Each row was made from one walk, in order. Every step used is in the known rows, and no mark comes twice. Write each row's walk.
Known rows
bolo, zotak, budet, gulo, fufo: [-3.37 -2.33 -1.98  0.49 -0.17  2.98 -1.05 -3.27  2.75 -3.63  0.81  1.82
  0.38  1.89  1.85 -0.58  0.18 -1.02  0.94  0.36 -1.22]
bolo, zotak, budet, zenis, fufo: [-3.06 -1.10 -0.98  1.23  1.06 -1.77 -1.39 -2.16  2.29  0.57 -2.64  2.61
  0.31  1.57  0.88  0.06  1.18 -1.57  1.65 -2.57 -1.12]
gulo, fufo, kegob: [-0.59 -4.99  0.22 -0.10 -0.90  0.64  0.05 -1.56  3.46 -0.42 -0.58 -0.44
  3.14  3.13  3.55 -2.68 -1.70  1.11  1.35 -0.13  2.07]
zotak, budet, gulo, fufo, zenis, bolo: [-2.61 -2.10 -3.47 -1.46 -0.46  3.96 -2.61 -1.62  5.63 -1.36  2.21  1.62
  3.18  0.92  3.26 -0.71 -2.97  1.26  2.18 -0.76 -1.21]
zenis, fufo, kegob, bolo, zotak, budet: [-2.13 -1.40  1.41  1.84  2.29 -1.94  0.96 -3.42  0.67 -1.24 -4.56  1.16
  0.18  0.28  0.11 -0.87  0.63  2.13  0.68 -0.96  0.79]
zotak, budet, zenis, bolo: [-2.29 -2.13 -2.30 -0.13 -0.64  0.09 -4.16 -0.34  3.55  0.84  0.15  2.55
  0.84  1.78  3.11  1.01 -1.01  0.16  1.88 -4.70 -0.18]
zotak, budet, zenis, fufo, kegob, bolo: [-1.87 -0.72 -1.15 -0.80  2.21 -1.61 -2.48 -1.09  1.35  1.05 -3.26  1.40
  0.81  1.67  1.84 -1.43  0.58  0.59  2.43 -3.46  1.20]
fufo, zenis, bolo, zotak, budet, gulo: [-2.94 -1.62 -2.15  1.13  0.38  0.75 -1.62 -2.75  5.46 -0.97  0.23  2.09
  2.11 -1.27  2.96  1.53 -0.99  1.28  1.19 -0.98 -0.87]
budet, zotak: [-2.14 -1.39 -0.92  1.20 -2.16 -2.30 -2.77 -0.89  2.25  1.39 -0.55  0.47
 -0.07  0.13  3.62  0.54  0.61  2.39  2.97 -1.08 -1.11]
bolo, zotak: [-2.06 -3.21  1.16  2.66 -0.46 -1.64  1.04 -2.60  2.99 -1.04 -1.81  1.45
  0.29  0.35  2.20  0.68  0.90  0.95  0.85 -1.15  0.11]
kegob, bolo, zenis: [-2.41 -0.46  1.04  0.66 -0.20 -0.26  0.82 -2.72  1.60 -2.42 -2.77  1.58
  0.17  1.22  1.45  0.97 -0.67  2.08  1.09 -4.36 -0.44]
gulo, fufo, zenis, bolo, zotak: [-1.28 -4.39 -0.32  1.85 -0.58  0.34  1.93 -2.26  7.11 -1.37 -0.93  1.68
  4.74 -0.45  2.13 -0.23 -3.02  3.40  1.87 -0.19  1.03]
gulo, fufo, zenis, bolo: [-1.21 -3.97 -1.32  0.09 -1.18  1.47  0.25 -0.96  6.58 -0.26  0.40  1.11
  4.49  0.46  3.10 -0.88 -3.95  3.16  2.49 -1.11  0.63]
bolo, zenis, fufo, kegob: [-1.27 -1.87  2.25  1.55  0.64 -1.51  0.36 -3.08  3.01  0.13 -3.96 -0.24
  3.34  2.87  2.61 -1.60 -1.13 -0.26  0.74 -2.07 -0.27]
fufo, zenis, bolo, zotak: [-1.48 -3.27  0.37  2.56 -0.22 -1.76  1.49 -2.15  6.40  0.00 -1.60  1.53
  3.35 -1.63  2.89  1.42 -1.68  3.53  1.42 -1.28  0.78]
fufo, zenis, bolo: [-1.33 -2.85 -0.63  0.87 -0.83 -0.88 -0.54 -0.95  5.76  1.15 -0.30  1.14
  3.14 -0.83  3.77  0.68 -2.45  3.04  2.04 -2.31  0.28]
kegob, fufo, zenis, bolo, zotak, budet: [-2.23 -2.93 -0.59  0.70 -1.73  1.11  0.82 -3.27  4.64 -1.00 -0.40  1.13
  0.00 -0.32  0.70  0.84 -3.66  3.40  1.39 -3.00  0.57]
kegob, bolo, zenis, fufo: [-2.53  0.97  1.41  1.52  1.00 -0.95  1.16 -3.05  1.62 -2.12 -4.27  1.81
  0.99  1.05  0.67  0.08 -0.02  1.36  1.93 -3.50 -1.51]
kegob, bolo: [-2.04 -1.39  0.07  0.95 -0.03 -0.67  0.04 -1.32  1.43 -1.34 -1.59  1.53
 -0.70  0.00  2.22  0.46  0.76  2.55  2.27 -2.61  0.44]
gulo, fufo, kegob, bolo, zenis: [-1.11 -2.75  1.31 -0.37 -0.03  0.97  1.81 -2.91  2.68 -3.09 -2.92  0.31
  2.85  3.09  1.65 -1.63 -2.49  2.48  0.98 -2.24  1.84]

Which walk is each row?
[-1.93 -2.47 -0.06  1.15  1.60 -2.61 -1.44 -2.27  2.85  1.39 -3.44  1.38
  1.85  2.22  1.80 -1.25  0.83 -1.25  0.93 -2.00  0.99] | bolo, zotak, budet, zenis, fufo, kegob
[-1.91 -3.05 -1.92  1.46  0.30  1.51  0.23 -2.41  8.10 -2.32  0.07  1.95
  5.13 -1.02  3.79 -0.33 -1.12  1.88  2.55  0.92  0.88] | budet, gulo, fufo, zenis, bolo, zotak
[-0.93 -4.34  1.29  1.45  0.93 -0.63  2.56 -2.79  3.16 -2.79 -3.06  0.78
  2.36  0.86  1.53 -1.56 -0.30  3.30  1.41  0.25  3.49] | gulo, fufo, kegob, bolo, zotak
[-1.57 -2.90 -0.89 -0.73 -2.70  0.66  0.79 -1.93  4.02  0.64  0.11 -0.01
  0.11  0.71  2.31 -0.49 -2.40  1.99  2.82 -2.95  0.76] | kegob, fufo, zenis
[-2.24 -1.94 -2.09 -1.66  0.85  3.23 -2.16 -2.12  1.70 -2.72  0.10  0.90
  0.84  2.02  2.77 -1.96 -0.52  0.92  1.79 -0.40  1.18] | zotak, budet, gulo, fufo, kegob, bolo
[-1.21 -3.54 -1.36 -0.13 -0.04  2.05 -1.81 -1.72  4.48 -1.34  0.42 -0.10
  3.61  2.50  5.06 -2.67  0.07 -0.62  2.16  0.91  1.75] | budet, gulo, fufo, kegob
[-2.49 -3.03  0.18  2.49 -0.31 -0.25 -0.83 -2.69  3.13 -1.72 -1.09  2.08
  0.07  0.20  1.60  1.71 -1.01  1.61 -0.01 -2.23 -0.57] | zenis, bolo, zotak, budet
[-2.24 -4.03 -0.90  0.35 -0.66  1.75  1.01 -2.72  5.39 -1.58 -0.11  1.86
  2.94  0.43  0.82  0.12 -4.11  3.02  0.75 -0.83 -0.18] | gulo, fufo, zenis, bolo, zotak, budet
[-2.92 -2.97  0.37  1.36 -0.74 -0.28 -0.06 -2.99  1.21 -1.44 -1.00  1.52
 -1.40  1.36  0.95  1.09 -0.28  0.51 -0.44 -1.74 -1.23] | bolo, zotak, budet
[-1.23 -1.73  1.91  0.50  0.20 -1.09  0.82 -2.88  2.10 -1.73 -3.70  0.34
  1.53  1.89  2.36 -0.18 -1.11  2.22  0.55 -3.53  1.59] | fufo, kegob, bolo, zenis
[-2.97 -2.44 -1.27  0.60 -0.20 -1.28 -1.49 -1.83  2.27  0.06 -1.20  2.47
 -0.52  1.82  1.47  1.14  0.72 -1.06  0.71 -3.31 -0.37] | bolo, zotak, budet, zenis
[-1.10 -1.54  0.55  2.26  2.90 -4.01  0.22 -1.82  3.67  0.13 -5.40  1.82
  2.91 -0.17  1.97 -0.97  2.45  1.00  2.67 -1.82  3.22] | budet, zenis, fufo, kegob, bolo, zotak
[-0.98 -1.33  1.15  1.33  1.74 -2.09  0.17 -1.72  2.03  0.00 -4.01  0.51
  1.81  0.15  2.24 -1.68  0.87  2.28  2.52 -1.13  1.57] | zenis, fufo, kegob, bolo
[-2.87 -2.67 -1.95  1.50  0.21  3.13 -1.88 -2.87  4.57 -3.87  0.65  2.40
  1.89  0.95  2.51  0.25 -0.61  0.33  1.18 -0.06 -0.46] | zenis, bolo, zotak, budet, gulo, fufo
[-1.58 -2.04 -1.11 -0.61  0.98 -1.47 -3.11 -1.05  2.19  2.48 -1.99  0.78
  1.73  3.11  2.61 -1.62 -0.02 -1.61  1.76 -2.70  0.32] | zotak, budet, zenis, fufo, kegob
[-3.10 -1.50 -1.45  2.40  0.37  1.14 -2.76 -2.79  3.92 -2.40  0.01  2.48
  0.63 -0.27  3.10  1.59  0.72  0.33  0.67 -1.22 -0.93] | zenis, bolo, zotak, budet, gulo
[-1.26 -2.03  2.16  2.99  2.56 -3.29  1.78 -3.05  2.63 -1.21 -5.28  1.00
  1.94 -0.64  1.40 -1.24  1.55  2.47  1.74 -0.35  2.17] | zenis, fufo, kegob, bolo, zotak
[-2.23 -3.67 -1.16  0.28  0.46  2.05 -1.20 -3.48  3.17 -2.60 -0.16  0.54
  1.87  2.41  2.84 -1.71 -0.17 -0.72  0.34  1.24  0.96] | bolo, zotak, budet, gulo, fufo, kegob
[-1.50 -3.45  1.03  3.92 -0.28 -1.62  0.27 -2.15  4.95 -1.37 -1.83  1.99
  1.87 -0.76  3.06  1.42 -0.06  2.20  1.16 -1.46  0.84] | zenis, bolo, zotak
[-1.68 -3.84  0.54  0.18  0.84  0.85  1.50 -3.23  1.39 -3.02 -2.20  0.98
  0.77  1.73  0.22 -1.27 -1.32  2.89  0.34 -0.47  2.10] | gulo, fufo, kegob, bolo, zotak, budet
[-3.24  0.24 -0.91  1.25  2.10 -1.76 -0.82 -2.17  1.40 -0.85 -3.77  3.30
 -0.48  0.15 -0.26  0.52  2.02  0.29  2.28 -3.33 -0.34] | kegob, bolo, zotak, budet, zenis, fufo
[-0.89 -2.79  1.16  1.65  0.76 -1.96 -0.44 -1.73  2.82  1.30 -2.80 -0.37
  2.56  1.54  3.27 -2.15  0.29  0.24  1.98 -0.48  0.80] | zenis, fufo, kegob
[-2.52 -1.38 -0.64  0.86  1.81 -0.07 -1.06 -3.21  1.70 -2.61 -2.02  1.36
 -0.19 -0.11  2.37  0.27  1.85  1.16  0.79 -0.62  1.43] | fufo, kegob, bolo, zotak, budet, gulo
[-1.81 -2.98  1.13  0.94  1.13 -1.30  0.72 -3.16  0.63 -1.71 -2.94  1.03
 -0.72  0.57  0.78  0.24 -0.06  2.65  0.00 -1.58  1.77] | fufo, kegob, bolo, zotak, budet
[-1.39 -2.86 -0.35  1.31  1.67  0.71  0.65 -3.01  4.04 -4.01 -2.00  1.10
  3.04  0.11  3.17 -1.58  1.34  1.79  2.06  1.23  3.11] | budet, gulo, fufo, kegob, bolo, zotak
